Known rows, with every step that occurs:
kipo-kupup-feked-ludop-zorakib-rodo: [-2.93 -2.75 -1.52 -2.58 -0.56  0.12  4.21 -2.73 -3.25  1.60 -6.06  0.97
 -1.79  0.19 -2.86  2.25  0.86 -0.71 -0.34  0.16  3.14  0.43]
zorakib-kupup-feked-ludop-pofovi: [ 0.35 -3.60 -5.20 -0.76  2.11 -0.21 -0.57 -7.75  3.36  0.84 -4.00  0.58
 -0.22  3.89 -2.67  0.81 -0.61 -2.98  0.05  0.93  1.95 -2.22]
rodo-zorakib-ludop-pofovi: [-2.52 -5.11  2.22  0.15  6.08 -0.22  3.46 -1.84  2.13  0.89 -4.84  3.75
  0.81 -1.11 -1.39  2.55  5.31 -1.92 -0.27  0.97 -0.04  0.56]
pofovi-ludop-zorakib-kupup-feked-rodo: [-2.52 -6.10  1.02 -1.33 -1.24 -0.15  0.59 -5.08  0.16  4.42 -6.65  4.17
 -4.92  0.77 -6.09  2.22  1.18 -1.78 -0.20 -1.24  1.41  0.18]
feked-ludop-zorakib: [-3.46 -5.58  2.72 -0.52  2.07 -1.22  1.41 -0.39  0.77  1.60 -4.03  2.35
 -3.65  0.87 -5.97 -2.46  1.91 -2.02 -4.75  0.20 -0.42 -0.94]
kupup-feked-rodo: [-2.17 -4.12 -1.46  0.23  1.06 -1.35  3.66 -7.48 -0.61 -0.13 -2.25  5.35
 -3.87  2.23  0.19 -0.92 -0.73  0.07  1.01  2.23  1.50 -0.25]
kupup-feked-rodo-zorakib: [-2.45 -5.23 -0.77  0.23  2.06 -0.89  5.30 -5.84 -0.85  0.22 -3.53  6.79
 -4.50  1.76  1.15  1.42  0.51  0.14  0.90  2.12  2.30  0.66]
feked-ludop: [-3.04 -3.75  3.27  0.04  2.85 -2.19  1.48 -2.12  2.60 -0.86 -2.32  0.05
 -1.92  1.11 -5.18 -3.89  1.59 -2.62 -2.43  0.26 -2.27 -1.06]
zorakib-ludop: [-3.48 -1.12  2.01 -0.47  3.12 -1.88  0.22 -5.10  2.65 -0.19 -2.49  0.38
  2.47 -0.95 -3.04 -2.30  5.20 -1.18  1.73 -1.50 -0.90 -1.19]
ludop-zorakib-kupup-feked: [-1.15 -4.45 -2.96 -0.79  0.89  0.81 -1.23 -3.62 -1.44  4.54 -4.70  4.17
 -3.06  1.22 -0.89  2.72  0.59  0.02 -1.99  0.36  4.09 -1.73]
pofovi-ludop-zorakib-rodo-kipo-kupup-feked: [-3.59 -5.32  1.76 -2.00 -3.24 -0.79  2.56 -3.64 -0.78  4.06 -6.69  5.08
 -3.77 -2.37 -5.42  2.06  1.20 -0.91 -0.22 -0.75  2.59  0.00]
feked-rodo-kipo-kupup-dubu: [-3.49 -2.24  4.09 -0.33  2.50  1.25  2.09 -4.73 -2.89 -2.53 -4.86  5.12
 -2.24 -3.43 -2.44 -0.47  2.54 -0.64 -0.92  2.05 -2.91 -0.09]
kipo-kupup: [-2.17 -0.16  2.28 -1.88  2.32  0.60  1.14 -0.53 -3.91  1.15 -4.27 -1.78
 -0.25 -1.60 -1.59  1.76  1.28 -0.34  0.61  0.09 -0.97  1.10]
pofovi-ludop-zorakib-kupup-kipo: [-1.75 -5.82  0.86 -3.15 -1.32  0.68 -0.04 -4.19  0.80  4.76 -6.18  2.04
 -3.88 -0.50 -5.93  1.34  0.14 -2.20 -0.25 -1.79  0.74  0.16]
pofovi-ludop: [-2.61 -4.25  3.85 -0.90  0.24 -2.42  0.57 -3.46  1.89  1.98 -3.23  0.77
 -2.88 -0.73 -4.84 -0.63  0.95 -1.91  0.88 -0.83 -2.02  0.67]
zorakib-rodo: [-3.40 -0.53  5.29  5.12 -0.72  0.27  0.52 -5.31  0.64  1.27  0.11  4.28
  0.00 -1.84 -1.35 -3.73  1.48  0.34  1.97  2.86  2.36 -3.73]
rodo-zorakib-kupup-feked: [-1.05 -4.09 -0.79 -0.05  3.94  0.54  2.09 -2.70  0.80  1.85 -4.96  3.74
 -1.84  0.75  2.09  5.66  2.61 -0.71  0.83  0.27  3.02  0.09]
rodo-zorakib-ludop: [-3.63 -3.70  3.70  0.03  5.11 -0.65  3.47 -1.03  1.43  0.64 -4.55  3.45
  0.18 -1.79 -0.31  2.78  6.42 -0.83  0.79 -0.91  0.52  0.71]
feked-kupup: [-4.10 -2.27  3.05  0.73  3.32 -0.58  0.61 -3.71  0.41  0.66 -2.98 -2.07
 -0.14  2.13 -5.65 -1.53  1.28 -1.19 -0.19  0.10 -3.09 -1.31]
feked-rodo: [-3.26 -2.39  6.10  3.16  2.77  0.88  1.37 -5.06 -1.33 -0.26 -2.04  5.15
 -3.45  0.13 -3.00 -3.33  1.35 -0.52  0.47  2.38 -2.23 -0.81]
pofovi-ludop-zorakib-rodo-kipo-kupup: [-3.84 -4.60  4.06 -1.32 -2.58 -0.14  1.52 -2.50 -0.91  4.10 -6.48  4.55
 -3.43 -3.14 -6.30  1.44  1.83 -1.02 -0.43 -0.87  1.41 -0.26]
feked-rodo-kipo: [-3.07 -2.15  5.42  0.99  2.29  0.49  1.55 -4.99 -0.81 -1.68 -3.25  7.19
 -3.11 -2.12 -2.80 -2.94  1.00 -0.42 -0.27  2.14 -2.77 -1.35]

Rows:
[-1.49 -4.49 -2.15 -1.10  0.60  1.43 -0.56 -4.39 -1.63  3.60 -5.78  6.47
 -3.77  0.39 -1.72  2.45  0.57 -0.01 -2.15  0.61  3.58 -1.91]
ludop-zorakib-kupup-feked-rodo-kipo
[-2.73 -1.59  1.18  0.82 -1.37  0.36  3.00 -5.74  0.69 -0.35 -3.87  5.31
  0.62 -2.80 -3.09 -1.57  0.28 -0.98  0.37  3.00  2.38 -3.19]
zorakib-rodo-kipo-kupup-feked-ludop-pofovi
[-2.31 -5.26  0.28 -2.17  1.26  0.98  0.79 -2.85  1.62  1.85 -5.17  1.34
 -3.03  1.35 -6.18 -1.84  0.72 -2.89 -3.55 -0.59  0.49 -1.60]
feked-ludop-zorakib-kupup-kipo
[-4.30 -4.16  3.47 -0.38 -0.07  0.02  2.46 -1.14 -0.04  1.16 -5.47  3.93
 -2.56 -1.24 -6.64 -1.83  2.38 -1.71 -3.77  0.31  1.14 -1.96]
feked-ludop-zorakib-rodo-kipo-kupup
[-3.81 -4.67  5.80  2.61  4.97  1.65  4.07 -4.61 -0.08 -0.10 -4.98  7.01
 -2.05 -0.26 -3.67 -0.19  4.66 -1.67  0.47  2.15 -1.39  0.21]
feked-rodo-zorakib-ludop-pofovi
[-3.46 -0.63  2.28  0.67 -2.06  0.05  2.95 -5.23  0.17 -0.48 -3.77  5.10
  0.22 -3.22 -2.33 -1.42  0.99 -0.15  0.99  1.67  2.85 -3.11]
zorakib-rodo-kipo-kupup-feked-ludop
[-2.73 -5.71 -3.34 -1.88 -0.85 -2.48  4.04 -5.20  1.37  0.62 -4.01  5.48
 -3.40  1.19 -1.99 -0.75 -0.19 -0.76 -2.22  1.11  3.80 -1.48]
kupup-feked-ludop-zorakib-rodo-kipo
[-2.98 -3.20  0.63 -2.92  1.90  1.73  2.55 -6.04  0.76  0.67 -3.44 -2.69
 -0.44  1.73 -5.27 -2.76 -1.77 -1.91  0.73 -0.07 -2.77 -0.89]
feked-kupup-kipo
[-2.98 -3.25  5.96  3.18  4.05  2.70  2.13 -4.11 -1.09  0.52 -4.85  6.48
 -3.53  0.33 -2.07  1.31  3.35 -0.93  0.94  1.54 -0.44 -0.30]
feked-rodo-zorakib-kupup
[-2.59 -2.18 -0.05 -2.04  3.37  0.09  0.63 -2.06 -4.13 -1.20 -3.77 -3.09
  0.64 -3.23  0.11  2.93  3.90 -0.81 -1.45  1.29 -1.60  1.35]
kipo-kupup-dubu
[-3.08  0.04  2.19  0.87 -2.08  0.33  2.29 -5.39 -0.63  0.11 -3.15  5.48
  0.47 -3.79 -0.75 -0.78  0.70  0.63  1.82  2.04  3.22 -3.03]
zorakib-rodo-kipo-kupup-feked
[-2.05 -2.70 -1.94 -5.53  0.67 -1.09  2.80 -1.61 -1.72 -0.48 -6.72  3.44
 -1.63 -2.97 -1.68  2.25  0.08 -0.41 -2.26 -0.25  0.45  0.01]
rodo-kipo-kupup-feked-ludop-zorakib
[-2.34 -3.18 -1.45 -2.64  2.45  1.01  5.38 -4.35 -3.22  0.63 -7.13  2.08
 -0.78  0.22 -2.13  3.95  2.04 -1.16  1.26  0.89  1.32  1.90]
kipo-kupup-feked-rodo-zorakib-ludop-pofovi
[-1.40 -1.22 -1.85 -5.02  1.09 -1.27  2.29 -2.58 -1.60 -1.10 -5.29  2.79
 -0.59 -3.40  0.32  2.14 -0.46  0.12 -0.43  0.08 -0.06  0.02]
rodo-kipo-kupup-feked
[-1.33 -3.19  2.49  1.07  4.83  1.34  0.72 -1.19  0.68  1.82 -4.66  3.07
 -1.30 -0.25  0.92  4.72  3.56 -0.86  0.52  0.20  1.37 -0.23]
rodo-zorakib-kupup
[-3.38  0.64  4.36  1.69 -1.52  0.90  1.40 -4.28 -0.78  0.17 -2.86  4.94
  0.72 -4.62 -1.57 -1.49  1.35  0.41  1.60  2.01  1.97 -3.28]
zorakib-rodo-kipo-kupup
[-2.27 -5.95 -2.15 -0.07  2.86 -0.80  5.62 -7.32  0.44  0.10 -4.39  6.74
 -2.69  1.99 -0.50  1.28  1.43 -1.03  0.78  2.41  2.02  0.49]
kupup-feked-rodo-zorakib-ludop-pofovi
[-3.06 -6.09  3.21 -1.38 -0.42 -1.50  0.55 -1.80 -0.01  4.34 -4.97  2.97
 -4.47 -1.04 -5.69  0.80  1.36 -1.39 -1.40 -1.03 -0.25  0.83]
pofovi-ludop-zorakib
[-3.02 -5.04 -1.07 -0.24  2.15 -1.08  5.51 -6.72 -0.02 -0.10 -4.29  6.50
 -3.16  1.54  0.21  1.29  2.01 -0.22  1.52  1.12  2.40  0.58]
kupup-feked-rodo-zorakib-ludop
[-4.52 -3.63  6.86  2.48  4.30  1.38  4.04 -4.06 -0.50 -0.29 -4.82  6.76
 -2.57 -0.66 -2.91  0.00  5.41 -0.84  1.19  0.80 -0.99  0.29]
feked-rodo-zorakib-ludop
[-3.24 -0.21  4.61  3.09 -1.17 -0.05  0.64 -5.28  1.22  0.00 -1.16  6.33
  0.33 -4.04 -1.01 -3.23  1.03  0.45  1.22  2.61  1.82 -4.20]
zorakib-rodo-kipo
